What can hang from each mark:
zetin: bufo
kamom: bufo
gunen: befet vutigu
befet: bitilu gunen
vutigu: bitilu sador
pupomok: bitilu bufo sador
bitilu: befet pupomok vevos vutigu
sador: vutigu
bufo: kamom

Every row comes from one small tree of marks. The marks that hang from a mark follow it in brackets, in alphabetical order. Every link used is in the known rows. Which tree was each row made from?
Known rows:
befet(gunen(vutigu)): [  1  -3   7   0  11  11  32  10  31  12 -22  11  10 -33   2  -2  -5  23
  29  24 -20  -3  -3   8  22   7  -1   9  16  16  22 -14 -25 -31   8  13
  37  13  -7  -4 -22  -5 -51 -13  -7  38 -33  -5  21   1 -12   5 -23  29
 -19  13  -5  -1  13  17]
vutigu(bitilu(befet pupomok) sador): [  5 -26 -25   3   2   5 -13  19  43 -17 -17   8  -3 -22  19  26 -15  -7
  57   3 -44 -23   3 -29  17   3  -5  15   4   0  48   4 -17 -34   1  37
  10   0  19  14 -31  20 -48   1   6  29 -50 -20  55  -1 -33  -6  -8  66
  -1 -47  28   9  15  -7]
pupomok(bitilu(befet vutigu)): [ -1 -13  10  -6 -12   9 -12  22  54  -6 -36  17  -7 -25   7  17   5 -24
  62   1 -15  -1 -12  -3  -9  14  10  24  -5 -14  47 -20  -4 -21  11  30
   2   5   4  12   9  24 -27  -2   8  28 -43 -21  23  -2 -33  -8 -22  54
   1 -15   8   6   4  16]
kamom(bufo): [-20 -19   3  21  -6  -4  25  20  31   9 -21   6 -10  24  -5  -1  -9   5
  24  23  -9  -8 -11   7   9  18  30   8  -7  16   5 -15  -9 -33  14  29
  29  -9   0   3  10   9 -20  -4  14  24 -36  10  28   2 -12   3  -6  23
 -19  -8   5   6  22  23]
sador(vutigu(bitilu(befet vevos))): [ 12 -17 -22 -19  -9   1 -12  10  38 -40 -29   1   2   2  27  38  -7 -31
  62   0 -34   4  -6  -2  -3   0   0  14   6  23  31   6 -23 -27   6  33
  26  -1  20   3 -20  -2 -37   1   2  41 -46 -12  17   3 -31 -17  -1  50
  -2 -39  14  23  20  -4]
zetin(bufo): [-17  -9  -4   2  -7  -1  28  17  29  10 -21   9  -4  23  -5  -2  -1 -13
  27  13 -21  -7   3  16  12  20  28   9 -11  32   0 -26 -11 -34 -13  28
  28 -14   9  -6  28  15 -23 -20   8  -4 -28   5  24  -1 -17  20  -4  31
 -11  -8   4   6  20  20]
gunen(befet(bitilu)): [-25  -6   2  -6 -12   4   0  10  41  -4 -24  -1   7 -18   5  16   6 -11
  14  42  -6  10   0  -4  12  20  10  23 -11   7  31  -7  -2 -30  33  27
  31   5   8   5 -10  25 -43  -8  18  38 -30  -2  19  -9 -25  15  -1  31
 -22  -3  -5 -10  10  32]
zetin(bufo(kamom)): [-23  -6 -12   2  -7  -7  24  21  21  -8 -30   5  -5  33  -8 -10   0 -11
  25  11 -23 -15  12  18   5  24  29  13 -13  39  -6 -32 -13 -28  -5  13
  16 -21   9  10  31  16 -16 -16   4 -10 -25   1  34   6  -8  31   7  44
 -13 -14  -6   4  26  28]
gunen(befet vutigu(bitilu(vevos) sador)): [-14 -26 -24   3 -10   5  -4   4  50 -27 -11   2  33 -29   8  28 -10 -11
   9  29 -37   1   0  -7  15   5   2  17   3  19  47  16 -17 -36 -27  32
  21   7   7  19 -73  27 -51   1   6  40 -40 -20  25 -10 -34   0  -2  34
  -9 -16  11   7  19   6]
sador(vutigu(bitilu(pupomok))): [  5 -16 -22 -12  -6   7   4   8  35 -13  -8   5   0  12  12  21 -14  12
  60  13 -32 -21   2 -27  14  18   3  23   8  26  49 -15 -18 -28   0  32
  16   3  29  -5 -17  23 -41  -8   9  34 -40 -17  65  -1 -28   7 -18  38
   3 -45  23   5  26   1]
vutigu(bitilu(pupomok vevos) sador): [  1 -24 -23   3  -6  -3   0  15  49  -9   1  27  10 -18  20  22 -19 -37
  33  10 -54 -21   8 -13   9  11  -7  11  10  37  40  -8 -17 -32   2  34
   9  -1  19  13 -28  37 -33   5   4  35 -47 -31  46  -6 -39  -2  -6  59
  -2 -47  23   8  26 -14]
gunen(befet(bitilu) vutigu): [-26  -5   4  -8  -5  10   3   6  41  -7 -22   1  19 -20   9   9   2   4
  17  46 -14  12   0  -6  19  18  12  17   0   4  39  -3  -8 -28  18  28
  33  16   6   7 -42  -3 -54 -14   9  40 -26  -2  23 -12 -25  20 -13  25
 -23   8 -11 -14   5  40]
pupomok(bitilu bufo(kamom)): [-16   8 -11  -8  -8  -3   5  16  31  -8 -18  -6   0 -21 -21  -2   6  -7
  42   8 -17 -27  30 -21 -11  29  23  18 -14  23  10 -45  -3 -17  11  13
   1 -20   9  21  36   9 -14   0   1  34 -21  -7  39   6 -17  30  -5  32
 -12 -15  11  28  31  18]
sador(vutigu): [ -2 -12  -1 -14 -22   3  20  11  30   9 -21 -11   0  23  -8   9  -6   4
  32  13  -8  -2   5  -3  15  15  12  25  -9  24  31 -17 -16 -19  17  26
  18  -1  23 -16   7  17 -39 -13  15  34 -24  -1  38   3 -18  10 -10  17
 -10 -25   8   8  21  19]
befet(bitilu(vevos) gunen(vutigu)): [ -4  -4   9 -12   7   9  18   2  37  -7 -28  38  14 -41  27   6  -3 -30
  20  38 -39  18  -3  13  -1   1  -6  -2  24  31  20 -13 -27 -29  47  14
  42  23 -12   5 -37 -14 -50 -15  -5  44 -37 -10  -4  -1 -25   0 -16  38
 -26  14 -12  -4   6   8]
pupomok(bitilu(befet(gunen)) bufo sador): [ -6   4  -5 -28   5   8  -7  19  37 -17 -37   2  -2 -65  -1  15  11   0
  52   3 -31 -20  33 -38 -23   9   6  45   5  -9  35 -38  -5 -25  26  28
  20  -8  -4  22  21   7 -29  -9 -11  42 -37 -14  24   3 -23  18 -28  24
 -23 -14  28  42  17  -8]
gunen(vutigu(bitilu(befet))): [  3 -18 -12  -2  11   6  -9   9  36 -28 -26   3   7 -21  18  17  -5   9
  57   9 -28   0  -6  -9  19   7   3  -2  20   5  29   7 -22 -31 -19  26
  30   5   5   7 -38 -32 -45   1   3  33 -39   1  22  -3 -25  -4 -15  45
  -8  -8   5   7  12  19]
sador(vutigu(bitilu(befet pupomok(bufo)))): [ 15 -14 -30 -24  -1  10 -16  16  29 -39 -26   4  -9 -13  16  30  -6   6
  86   3 -41 -20  24 -44  13   6   5  16   9  13  53 -19 -16 -27  12  40
  17  -7  23   5 -16   7 -49   1   2  42 -40 -21  61   2 -31  14 -11  52
  -8 -57  30  35  18 -11]
sador(vutigu(bitilu(pupomok(bufo) vevos))): [ 14 -12 -31 -25  -2   2  -3   3  33 -31  -8  22   3  -6  16  24 -10 -23
  71  10 -54 -17  28 -38   4  10   2  16  13  51  47 -33 -15 -28  12  41
  18  -9  26   3 -17  24 -40   2  -1  47 -38 -24  53  -2 -37  12 -11  43
 -10 -60  29  34  30 -15]
sador(vutigu(bitilu(befet))): [  7 -17 -21 -16  -7   9  -9  13  32 -27 -33 -15  -3   8  17  30  -6   1
  64   6 -19  -2  -1 -15   8   8   6  18   0   5  39   6 -21 -27   0  32
  25  -5  20  -4 -12  -4 -40  -4   7  35 -39  -1  31   3 -23  -7  -7  40
   0 -37  15  20  16   7]
sador(vutigu(bitilu(pupomok vevos))): [ 11 -20 -21 -12  -4   6   1   7  42 -29  -3  19   4   9  23  29  -9 -22
  63  11 -43 -10   2 -18  11  13  -4  17  14  42  46 -20 -18 -28   8  36
  15   4  30   1 -21  25 -39  -3   6  34 -45 -25  46  -4 -35  -1 -12  50
   3 -52  20  13  26 -11]
pupomok(bufo): [ -2   0  -7  -6  -5   1  18  16  22   5 -16   5  -3 -21  -8   0   0  -1
  35  15 -19 -13  23 -14  18  15  16   9  -2  18  13 -28  -8 -21  21  29
  22 -18  11  -6  19  13 -34   4   4  41 -26  -1  35   1 -19  25  -7  23
 -31 -16  13  20  25  19]
gunen(befet(bitilu(vevos)) vutigu): [-22 -13   1  -4  -8   6  -3  -1  47 -22 -19  14  21 -27  19  19   5 -30
  12  44 -30  24  -7   6   8   9   7   8   9  18  33  -5 -12 -26  24  30
  32  17   2  12 -48  -2 -51  -9   6  44 -31  -9   6  -8 -32   9  -9  37
 -26   5  -8  -8   9  32]
vutigu(bitilu(befet) sador): [ -4 -18 -21   0 -12   3  -8  15  37 -11 -26  -1   1 -21   8  27 -14  -9
  34   5 -32 -14   0 -12  17   6   1  14   1  -3  30  16 -18 -33  -1  36
  21  -8  14  12 -23  10 -39   7   8  32 -44  -8  29   3 -30  -8   2  54
  -6 -29  21  17  15   3]
sador(vutigu(bitilu(befet pupomok vevos))): [ 13 -25 -23 -13  -5   5 -18  12  41 -46 -23  12  -2   4  33  41  -6 -35
  79   1 -51  -5  -3 -23   1   2  -8  15  16  24  51 -10 -21 -30  10  38
  13   4  25   7 -27   8 -41  -4   4  36 -52 -24  36  -1 -37 -10  -8  62
   5 -55  24  14  18 -17]
pupomok(bitilu(vevos) bufo sador(vutigu)): [-16   1 -17 -36 -29   6   0   7  44 -15 -18  10   5 -13 -11  17   7 -26
  42   1 -32 -19  38 -35 -36  11  21  51  -1  26  41 -45  -3 -11  22  41
   9 -17  25  11  25  17 -23  -4   1  44 -24 -29  40   1 -33  33 -24   3
 -14 -44  31  50  32 -13]
gunen(befet): [-18  -8   1   4  -6   5  10  12  39 -10 -11 -15   8 -10  -3  13   4   6
  17  30  -3   3  -7  -2  25  20   8  26 -14   7  25 -13  -5 -31   0  27
  23  -1  10  -3  -4  36 -40  -3  14  35 -31   3  26  -6 -15   9  -3  27
 -15  -5   1   0  18  33]
vutigu(bitilu): [ -1  -9 -14   2   5   2  10  11  34 -10  -8   0   6  -9  13  10  -6   6
  45  14 -16 -12  -2   1  22  20   9  14   2  16  16  -7 -14 -30 -10  29
  28  -7  14   1  -1  11 -33   5   7  33 -37   1  25  -4 -26   3  -6  35
  -7 -14  13   4  27  21]
bitilu(pupomok(bufo) vevos vutigu(sador)): [  0 -19 -13 -10 -15   1  12  15  41   1 -15  55   2 -34   8  12  -6 -42
  38   4 -57 -20  26 -29   3   1   2  10  12  30  52 -33  -8 -24  40  40
  -3  -3  11   8 -20  75 -36  -6   2  40 -36 -49  62   1 -48  14 -11  57
 -27 -45  24  21  11 -20]

Write each row's tree:
[  4  -4 -40 -20  -8   4   2  13  20 -37 -18  10  -1   3   5  13  -6  19
  69  13 -36 -33  35 -38   8  19   9  25   3  40  44 -35 -18 -24  11  20
   7 -17  23  15  -5  25 -36  -1  -1  35 -27 -24  78   5 -26  29  -6  44
  -8 -55  23  34  33  -6] : sador(vutigu(bitilu(pupomok(bufo(kamom)))))
[  4 -18  -1   3   3  -2  -7  20  46 -23 -22  19  -6 -16  27  26  -2 -49
  58   2 -51   0  -9 -10   6   5  -8  -2  13  16  27 -26 -18 -28  30  34
   8   6  16   6  -3   3 -32  -3   8  30 -48 -19  25   1 -29  -3  -5  66
  -9 -34  11   7  12  -1] : bitilu(befet pupomok vevos)
[-15 -20   2  -7 -30   7  11  12  46  24 -31  40   4 -18   8   7  -8 -26
  14  23 -24  -5   8   1   5   3  10  20  -2   4  48  -6  -7 -24  51  30
  19   5  12   5 -15  54 -44 -16  11  34 -33 -27  39   0 -37  11 -11  44
 -24 -18   0  -8  -2  11] : befet(bitilu(vutigu(sador)))
[ -2 -21 -19   4  -8   4   7  13  44   4  -2  14   4 -12   7  16 -16   4
  39  14 -37 -28   7 -27  27  15  -2  23   3  21  44  -8 -13 -34  -7  36
   6  -1  21   9 -23  36 -38   0  10  31 -45 -23  64  -4 -34   3 -10  50
  -1 -43  23   3  21  -2] : vutigu(bitilu(pupomok) sador)
[  0 -15   0   0  -4  11  15  19  35   8 -40   3   9 -38  -3  12 -13  10
  25  17 -35  -5   1  -6  17  -3  -9   9  10   1  34   8 -28 -34  16  20
  30  14 -15   8 -43  -6 -62 -16  -5  37 -38  -8  26   4 -13  -2 -14  46
 -17   2   0  13   3   4] : bitilu(befet(gunen(vutigu(sador))))
[  8 -11  -2 -11   2   3  -3  29  34 -14 -33  31 -15 -35  22  16   2 -13
  74  -1 -41 -11  13 -35  10  11   4  10  12  -4  58 -34  -9 -27  37  39
   6  -1   5   9   0  37 -43  -4   2  36 -42 -32  55   3 -36  10 -18  68
 -22 -35  16  18   1  -4] : bitilu(befet pupomok(bufo) vutigu)
[-20   7 -20 -22 -11  -6  -4  12  40 -34 -20  10   2 -29  -8   4  13 -38
  33   1 -38 -26  43 -23 -38  19  20  41  -5  28  13 -52  -2 -14  21  22
  -3 -21  16  31  34  13  -9   2  -7  32 -22 -27  34   2 -28  33 -10  22
 -24 -32  17  43  40  -2] : pupomok(bitilu(vevos) bufo(kamom) sador)
[ -4  -8 -27 -16  10   3  -1  15  32 -28  -2  18   1 -35  12   9   3  14
  57   9 -39 -34  40 -51   9  15  15  39  20  13  40 -35  -2 -25   3  39
  15 -16  19  17   2  23 -41  -5  -3  39 -31 -25  69  -2 -30  28 -25  25
 -24 -51  38  28  30  -3] : vutigu(bitilu(pupomok(bufo sador)))
[-21  15 -19 -19 -12  -2  -1  19  36 -20 -20   1   0 -25 -18  -4  10   0
  35   3 -22 -35  47 -31 -23  25  29  47  -7  13  22 -51   2 -14  15  18
  -4 -23  13  32  40  12 -12  -2  -2  28 -19 -17  51   1 -18  45 -16  16
 -23 -29  19  39  35   9] : pupomok(bitilu bufo(kamom) sador)
[  4 -19 -15  -2  11   3 -11   8  43 -42 -27  15   9 -22  30  26  -7 -30
  55  10 -40   7 -11   2   8  -1   1  -8  28  14  30   6 -24 -31 -13  30
  29   7   5  15 -45 -32 -41   7  -2  37 -47  -9   3  -4 -32 -14  -9  54
  -7  -9   9  14  14  10] : gunen(vutigu(bitilu(befet vevos)))
[  1 -24  -3   2 -20  -2  -2  22  47  -8 -35  32   0 -20  17  26  -5 -54
  32  -4 -43   4  -7   4   6  -7  -2  11   1   3  46   4 -13 -26  33  33
   7   7   4  10 -20  43 -35  -3   9  30 -45 -33  22   1 -38 -12  -1  63
 -20 -27  10  12   2  -5] : bitilu(befet vevos vutigu(sador))
[  9 -17  -8   2  25  14  15  12  33 -13 -12  20  14 -37  19   8 -14  28
  62  25 -37 -17  -2 -16  25  10  -9  12  29  21  46 -16 -26 -36 -12  16
  28  18  -5   5 -46   4 -58  -7 -10  40 -44 -17  44  -5 -23   0 -30  48
  -2  -9  10  -4  14   3] : befet(gunen(vutigu(bitilu(pupomok))))
[  5 -17 -23 -14 -13   6   5   2  36 -23 -12  11  10  11  17  24  -6 -23
  41  15 -27   0   0  -2   6   5   8  13   7  38  33  -7 -19 -25   2  30
  24  -3  24  -2 -13  15 -36   0   5  36 -38 -13  23  -1 -30  -4  -4  32
   0 -37  15  20  30   2] : sador(vutigu(bitilu(vevos)))
[-19  -8   2 -17 -18   8   5  19  54   3 -18  21   3 -17   0   6  12 -10
  39   3  -7 -18  11 -14 -15  21  19  51  -1  -7  52 -35   6 -17   8  33
  -5  -6  12  19  23  43 -22  -6   6  24 -31 -31  42  -3 -36  19 -39  19
  -9 -20  12   8  16   7] : pupomok(bitilu(vutigu) sador)
[ -5 -13 -25 -26 -15   7   8  10  36 -19 -16  -6   4  12   7  17  -2  19
  40   8 -17 -20  23 -22   4  10  16  53   4  15  39 -13 -12 -25  -4  32
  23 -11  30   5  -4  17 -38  -9   5  30 -27 -14  50  -2 -24  18 -22   7
  -9 -45  27  23  33   4] : pupomok(sador(vutigu(bitilu)))
[  6 -16  -9  -9  -2  -3  10  16  37 -16 -15  50  -4 -30  18  10   2 -38
  55   6 -52 -10  16 -26   8   7   4   5  14  29  52 -43  -7 -24  35  35
   4   1   6   4  -2  55 -36   3   2  42 -38 -42  46   0 -41  14 -17  58
 -25 -40  18  19  14  -8] : bitilu(pupomok(bufo) vevos vutigu)
[-16  -3 -16  -7 -29   1   5  22  38   5 -27  21   2 -25 -24   0  -3  -9
  32   5 -26 -33  34 -21 -15  17  20  28 -12  15  44 -33  -3 -18  20  18
 -15 -16   5  28  11  61 -24   1   2  29 -27 -36  58   3 -32  23  -8  44
 -12 -27  13  31  19   2] : pupomok(bitilu(vutigu(sador)) bufo(kamom))
[ -7 -10   3  -7  -4   0   0   9  48  -9 -12  40  -1 -14  30  15  -5 -56
  36  22 -47   2   1  -5   6  11   1   5  14  31  27 -33 -12 -29  53  32
  18   9  16   7  -3  12 -36 -13   7  36 -40 -18  25  -5 -36   9  -8  58
 -20 -27   2 -10  12   7] : befet(bitilu(pupomok vevos))
[-21 -11   6  -7 -13   8  -1  14  46  -8 -28  19  10 -20  17  16   7 -15
  23  39  -8   7  -2   0  13  13   9  27  -6  -7  55 -13   0 -27  38  29
  23  10   4   8 -18  59 -47  -5  15  37 -32 -18  26  -7 -32  13 -10  37
 -27  -4  -9 -13   3  26] : gunen(befet(bitilu(vutigu)))
[  2 -15   5  -3  -9  10   8  27  37   6 -45  23   0 -38  10  19  -6  -9
  34   7 -31  -8  -3  -4  10  -2 -10  16   1 -10  55   2 -20 -32  36  22
  16  12 -11   8 -24  56 -48  -9  -1  31 -44 -29  27   6 -31 -11 -14  64
 -16 -13   8  10  -2  -9] : bitilu(befet(gunen) vutigu(sador))
[  5 -26 -23   3  -2  -1 -18  16  51 -28 -17  25   1 -25  29  36 -12 -43
  52  -3 -61 -12  -3 -23   4  -3  -8   8  11  21  41   2 -20 -36  10  39
   8   0  18  22 -34  19 -37   4   0  32 -56 -31  37  -2 -42 -13   0  73
  -1 -46  23  12  18 -15] : vutigu(bitilu(befet pupomok vevos) sador)
[ -3 -16 -20   5 -14   0   6   6  44 -12  -9  13  11 -19  12  21 -16 -30
  20   9 -37 -13   5  -3  12   0   3  10   0  31  23   5 -16 -30  -1  33
  17  -6  17   6 -23  29 -33   5   5  34 -41 -18  22  -2 -39  -6   3  43
 -12 -31  17  14  26  -2] : vutigu(bitilu(vevos) sador)
[ -2  -7   1  -1  -9  -2 -17  14  52 -16 -27   7  -4 -22   9  23   3 -55
  51   0 -29   4 -15   0 -13  12   7  10  -2  12  20 -16 -10 -25  11  33
  11   0   9  12   9  -8 -18   4   7  30 -46  -9  -5   2 -29  -8  -6  56
   2 -16   7  13  20  11] : pupomok(bitilu(befet vevos))
[-23 -17  -3   4 -20   5  14  13  41   5 -12 -11  24 -18 -20   9  -8  21
  -3  36 -18  -5  -1  -9  25  11   8  26 -11   8  42  12 -12 -31 -10  29
  15   5   3   6 -49  23 -57  -8  12  38 -28 -10  40  -7 -18  14  -8  20
 -18  -1  -4   1  12  22] : gunen(befet vutigu(sador))
[ -3 -12   5  -1 -11   1   2  14  60  -2 -16  38   5 -17  10  15   3 -49
  46   3 -25  -3 -11   4 -14  18  12  20   1  18  38 -28  -1 -24  12  28
   5   5   8  11   7  44 -17   2   8  33 -42 -30  11  -3 -39  -2 -21  47
   1 -17   8   7  17   6] : pupomok(bitilu(vevos vutigu))
[-10 -20   1  -8 -29   2   7  10  48   9 -29  51   5 -19  18  12  -7 -62
   9  18 -40   6   4   5   1  -3   4   9   6  22  40  -8  -7 -24  60  29
  13   9   8   9 -20  52 -39 -11  10  35 -39 -38  22  -2 -46   3  -3  53
 -24 -21   6  -4   2   2] : befet(bitilu(vevos vutigu(sador)))
[ -1  -7 -14  -5   2  -4  12  26  26 -17 -24  33  -7 -16   7  -5   3  -6
  55  11 -36 -27  29 -29  11  18  13  18   3  23  47 -47  -8 -22  37  18
  -8 -14   8  17   9  58 -33  -3  -2  28 -28 -37  72   5 -30  27 -13  60
 -25 -33   9  17  15   1] : bitilu(pupomok(bufo(kamom)) vutigu)
[-29 -12  -8 -16  -5   1 -15  13  56 -32 -14  27   7 -25  29  25  11 -39
  24  33 -39   3  12 -27  -9  14   0  46   8  11  51 -30   2 -25  44  36
  10   7  15  23 -20  38 -40 -14   9  32 -38 -33  38 -12 -33  22 -18  34
 -28 -31  11  -5  18   6] : gunen(befet(bitilu(pupomok(sador) vevos)))
[ -1 -23 -22  -2  -8   3 -10   8  47 -25 -26  16  13 -32  22  28 -13 -30
  37   4 -51   2  -4  -5  12  -5   2  -4  19  12  34  21 -24 -31  -8  32
  21   5   4  18 -57 -15 -47   0  -2  38 -48 -19  20  -3 -35 -13  -3  54
  -6 -20  14  16  16  -1] : gunen(vutigu(bitilu(befet vevos) sador))
[  7 -19   6  -1   3   3  -3  25  41 -10 -30  32 -14 -13  25  17   2 -17
  72   3 -35  -7 -10 -13  15   9  -3  14   8  -8  58 -21  -8 -27  25  31
   3   9   5   7  -4  37 -43  -6  11  24 -47 -30  44   0 -33   2 -20  72
 -10 -28  13  -4  -1   4] : bitilu(befet pupomok vutigu)
[ -4  -7 -22 -31 -19   1   6  12  36 -19 -12  22  -3  -6   5  16   4 -22
  43   4 -50 -18  41 -40 -12   6   8  40  12  38  52 -49  -9 -14  36  43
   3 -13  31   6   9  27 -37 -19  -3  41 -28 -37  66   3 -30  35 -23  19
 -26 -61  33  39  28 -22] : bitilu(pupomok(bufo sador(vutigu)) vevos)
[  9 -17 -16   2  14   4 -15  19  40 -29 -17  10  -8 -18  29  24  -8  -6
  76   3 -33 -14  -7 -23  20  12  -3  10  13   1  36 -10 -14 -34   2  32
  15   0  16  11 -11   3 -37   8   7  29 -54 -13  41  -4 -29  -7 -12  67
  -2 -37  19   6  15   5] : vutigu(bitilu(befet pupomok))
[  9 -12   9  -3   9   9  10  26  33  -7 -43  21  -4 -34  24  14   3 -10
  55  12 -21   6 -10   4  10   4  -7  14   8 -11  46 -11 -18 -33  31  17
  28  11 -13   2  -5  37 -45  -9  -1  34 -46 -12  15   6 -22 -11 -20  61
 -17  -2   1   8  -2   2] : bitilu(befet(gunen) vutigu)
[ -9  -8  -7 -18  -3   6   9  23  34  -7 -16  40  -7 -28  10   3   7   2
  51   3 -40 -26  42 -44  -1   9  14  44  13   2  58 -50   2 -21  32  37
   0  -9  10  10  11  56 -39  -4  -1  37 -29 -43  76  -2 -34  34 -37  32
 -35 -42  26  20  13  -6] : bitilu(pupomok(bufo sador) vutigu)
[  7 -15 -16  -4   3   1 -13   9  42 -37 -27   7   1 -22  33  29  -2 -41
  56   3 -36   4 -11   2   8   3   1   1  10  13  17   2 -17 -33   0  35
  25  -1  10  11 -12  -6 -29  13   1  34 -47  -8   1  -1 -34 -17   2  62
  -8 -24  14  18  19   5] : vutigu(bitilu(befet vevos))
